Known rows, with every way that one mark hangs from another:
[J_300 [J_498 [J_269 J_528]] J_517]: -0.53 -3.96  3.75  1.18 -0.21  3.06 -1.69  0.75  4.74  1.28  2.31 -0.98 -3.03 -4.57 -5.86 -2.13  1.41 -2.82
[J_269 [J_498 [J_300 [J_517 [J_354 J_496]]]] J_528]: -2.60  0.37  0.58 -2.52 -4.62  2.89 -0.83  2.32  7.24  1.18 -1.25 -3.35 -2.69 -2.34 -6.17  1.51  4.66 -5.15
[J_517 [J_300 [J_498 [J_269 J_528]]] [J_354 J_496]]: -2.44 -0.81 -0.75  1.07 -3.79  4.55 -0.56  2.36  3.15 -1.63 -2.49 -0.63 -2.77 -3.09 -5.29  0.90  5.13 -3.73
[J_498 [J_269 J_528] [J_300 [J_517 J_354]]]:  0.17 -2.87  2.10 -0.79 -4.43  1.43  1.28  3.91  3.95  0.09 -0.75 -3.49 -4.08 -3.84 -5.32 -2.68 -0.29 -4.97
[J_354 [J_496 [J_300 [J_498 [J_269 J_528]]]]]: -4.33 -3.63  3.15 -0.37 -1.60  4.49 -4.53  3.42  5.23 -3.76 -0.70 -0.61 -2.48 -2.87 -4.30  0.87  1.09  0.55
[J_300 J_498]: -2.42 -2.08  2.77  1.03 -0.72  4.44 -1.30  1.96  0.79 -0.54 -0.33  1.65  1.97 -0.64 -3.35 -2.13  2.67 -0.55
[J_496 [J_300 [J_498 J_269]] J_354]: -1.18 -4.69  6.49  0.66 -1.87  5.70 -4.96  2.79  0.41 -6.00  1.16  0.96 -0.38 -1.59 -3.84 -1.41 -1.06  0.67
[J_269 [J_498 [J_300 J_517]] J_528]: -0.96 -0.08  2.25 -4.19 -5.25  3.01 -1.58  1.52  5.43  4.07 -2.26 -1.44 -3.84 -2.77 -6.65 -0.41  2.38 -4.86
[J_517 J_300 J_354]: -1.17  0.29 -1.02 -0.54 -3.73  3.51  1.68  4.98 -1.23 -2.63 -5.64  2.62  0.28  0.99 -1.50  0.60  5.35 -3.31
[J_517 [J_354 J_496]]: -3.93 -2.19  0.70  1.16 -2.00  1.68 -0.16  5.03  2.13 -4.78 -2.54 -0.28  1.79  1.57 -0.52  1.02  3.61 -0.22
[J_496 J_354]: -1.27 -2.92  4.07 -0.20 -3.13  2.20 -3.45  3.49 -0.94 -3.42 -1.73  0.99  0.22  2.46 -1.85  0.38 -0.02  1.15
[J_300 [J_498 J_269] [J_517 [J_354 J_496]]]: -2.35 -4.80  3.41  5.06  1.37  3.60 -0.45  1.65  5.05 -4.45  4.29 -2.08  1.36 -4.32 -4.46 -0.86  3.84 -2.83
[J_269 J_498 J_528]: -1.88  0.61  1.71 -5.36 -5.61  2.68 -1.58  2.46  2.68  2.91 -5.74  1.09 -3.26  0.98 -2.60 -0.99  3.09 -3.02
[J_528 [J_269 [J_498 J_300]]]: -1.10 -0.27  5.12 -5.39 -5.78  5.15 -1.65  2.42  1.77  1.30 -5.79 -0.47  0.05 -3.85 -3.66 -4.25 -0.53 -3.05
[J_300 J_498 [J_517 J_354]]: -1.15 -2.05  2.17  2.74  2.06  4.58  1.14  2.12  2.92 -1.16  3.01  0.77  2.20 -2.05 -4.06 -1.55  4.91 -3.36
[J_300 [J_498 [J_269 J_528]] [J_517 J_354]]: -0.35 -2.82  2.65  1.36 -0.23  3.35  0.76  1.78  4.37  0.46  2.37 -1.32 -2.58 -3.75 -5.22 -2.91  2.56 -4.44
[J_528 [J_269 [J_498 [J_300 [J_517 [J_354 J_496]]]]]]: -2.02 -0.81  3.72 -2.29 -2.32  4.87 -0.94  2.09  6.23 -1.58 -1.60 -2.74  0.83 -5.59 -4.58 -0.78  2.86 -4.44
[J_269 [J_498 [J_300 [J_517 J_354]]] J_528]: -0.58  1.07  1.14 -4.02 -5.21  3.11  0.97  2.53  4.82  3.22 -2.19 -1.79 -3.46 -2.14 -5.91 -1.38  3.66 -6.52
[J_354 [J_496 [J_300 [J_498 J_269]]]]: -4.38 -5.04  4.47  1.87 -0.74  4.93 -3.92  3.32  3.87 -6.47  0.25 -0.03  0.74 -3.04 -3.30 -0.05  1.40  0.89
[J_354 [J_496 [J_300 J_517]]]: -4.71 -4.19  2.76  0.98  1.41  2.68 -4.00  5.04  5.92 -6.74  0.19  0.67  0.54 -0.97 -1.93  4.62  3.38  1.21

Rows:
-3.28 -3.10  1.31  2.61  0.73  1.51 -0.13  4.06  4.52 -4.79  0.68 -0.93  1.41 -0.38 -1.89  2.39  4.71 -1.26
[J_300 [J_517 [J_354 J_496]]]
-1.53  0.86  1.69 -5.56 -8.10  3.07 -1.64  2.67  2.92  3.95 -5.58 -1.10 -3.49 -0.78 -5.21 -1.80  1.31 -3.69
[J_269 [J_498 J_300] J_528]
-1.25 -3.16  3.22 -0.38 -2.89  3.33 -1.72  1.88  2.11  1.05 -1.20 -0.40 -2.84 -2.36 -4.54 -3.60  0.11 -1.82
[J_300 [J_498 [J_269 J_528]]]
-1.21 -2.85  2.94 -0.25  0.47  4.93 -0.35  3.40  5.26 -2.22  1.91  0.01 -3.04 -3.82 -4.71 -1.33  2.61 -3.59
[J_496 [J_300 [J_498 [J_269 J_528]] [J_517 J_354]]]
-0.54 -4.46  6.01 -0.05  0.00  5.03 -5.40  1.86  4.47 -2.90  3.51 -0.11 -4.01 -3.02 -6.30  0.94  0.01 -1.01
[J_496 [J_300 [J_498 [J_269 J_528]] J_517] J_354]
-3.55 -4.76  3.69  1.20  1.02  4.39 -4.47  2.50  7.92 -3.69  2.67 -1.13 -2.76 -4.63 -5.51  2.26  2.26 -0.60
[J_354 [J_496 [J_300 [J_498 [J_269 J_528]] J_517]]]
-0.06 -3.88  3.23 -0.84 -4.33  0.99 -1.29  3.19  4.37  0.80 -0.75 -3.16 -4.59 -4.66 -5.94 -1.95 -1.52 -3.31
[J_498 [J_269 J_528] [J_300 J_517]]
-1.97 -4.89  2.87  3.05 -2.88  1.54  0.07  3.88  4.76 -4.79  1.01 -4.37 -0.17 -4.41 -4.62 -0.70  0.72 -3.20
[J_498 J_269 [J_300 [J_517 [J_354 J_496]]]]
-2.28 -2.10  0.61  3.39 -2.73  5.25 -0.12  2.44  1.65 -4.56 -1.56 -0.15  0.57 -3.38 -4.21  0.11  5.35 -3.16
[J_517 [J_300 [J_498 J_269]] [J_354 J_496]]
-0.30 -1.20  5.61 -3.83 -2.80  4.98 -1.63  1.43  4.38  1.42 -2.46 -0.80 -0.37 -5.98 -5.16 -2.64  0.67 -4.17
[J_528 [J_269 [J_498 [J_300 J_517]]]]
-0.54 -5.61  7.41  2.33  0.93  5.53 -4.88  1.94  3.08 -5.74  4.44  0.49 -0.54 -3.43 -5.15  0.04  0.15 -0.41
[J_496 [J_300 [J_498 J_269] J_517] J_354]
-3.83 -2.77  1.82 -0.24 -1.80  4.82 -2.06  4.24  4.85 -4.46 -0.47 -0.85 -2.08 -2.12 -3.43  0.05  2.34 -1.08
[J_517 [J_354 [J_496 [J_300 [J_498 [J_269 J_528]]]]]]
-5.03 -1.98  1.43  1.03  0.34  5.86 -1.70  4.42  3.64 -6.13  0.09  1.12  2.53 -0.37 -2.49  1.37  4.61  0.15
[J_517 [J_354 [J_496 [J_300 J_498]]]]
-0.05 -0.14 -0.05 -0.30 -4.37  5.05  1.07  2.43  0.85  0.45 -3.34  0.81 -3.29 -2.88 -4.98 -1.82  4.14 -5.14
[J_517 [J_300 [J_498 [J_269 J_528]]] J_354]
-5.37 -2.97  2.70  1.11  0.52  5.65 -4.15  3.57  3.89 -5.28 -0.02  1.54  2.11 -0.95 -3.19  2.15  3.41  1.87
[J_354 [J_496 [J_300 J_498]]]
-0.95 -2.92  2.66 -2.51 -7.13  1.13 -1.21  3.96  1.95  0.71 -4.12 -2.64 -4.41 -2.72 -4.67 -3.27 -2.80 -2.34
[J_498 [J_269 J_528] J_300]
-4.90 -2.11  1.05 -0.49 -1.29  3.23 -1.38  6.79  2.96 -7.53 -3.07  1.06  1.30  1.49  0.02  2.47  3.52  0.71
[J_517 [J_354 [J_496 J_300]]]
-0.75 -0.19  2.50 -1.71 -4.26  3.77  1.42  2.51  3.39  0.47 -1.38 -1.31 -0.09 -2.25 -4.97 -2.10  3.96 -6.04
[J_269 [J_498 [J_300 [J_517 J_354]]]]
-1.54 -3.89  4.89 -0.39  0.31  3.68 -4.79  4.44  2.55 -5.96  1.01  1.59 -0.42  0.58 -2.65  3.27  1.09  0.76
[J_496 [J_300 J_517] J_354]
-1.40  0.69 -0.58  0.97 -2.06  6.25  1.28  2.76 -0.43 -1.19 -2.68  2.88  1.53 -0.83 -3.98 -0.52  6.39 -3.69
[J_517 [J_300 J_498] J_354]
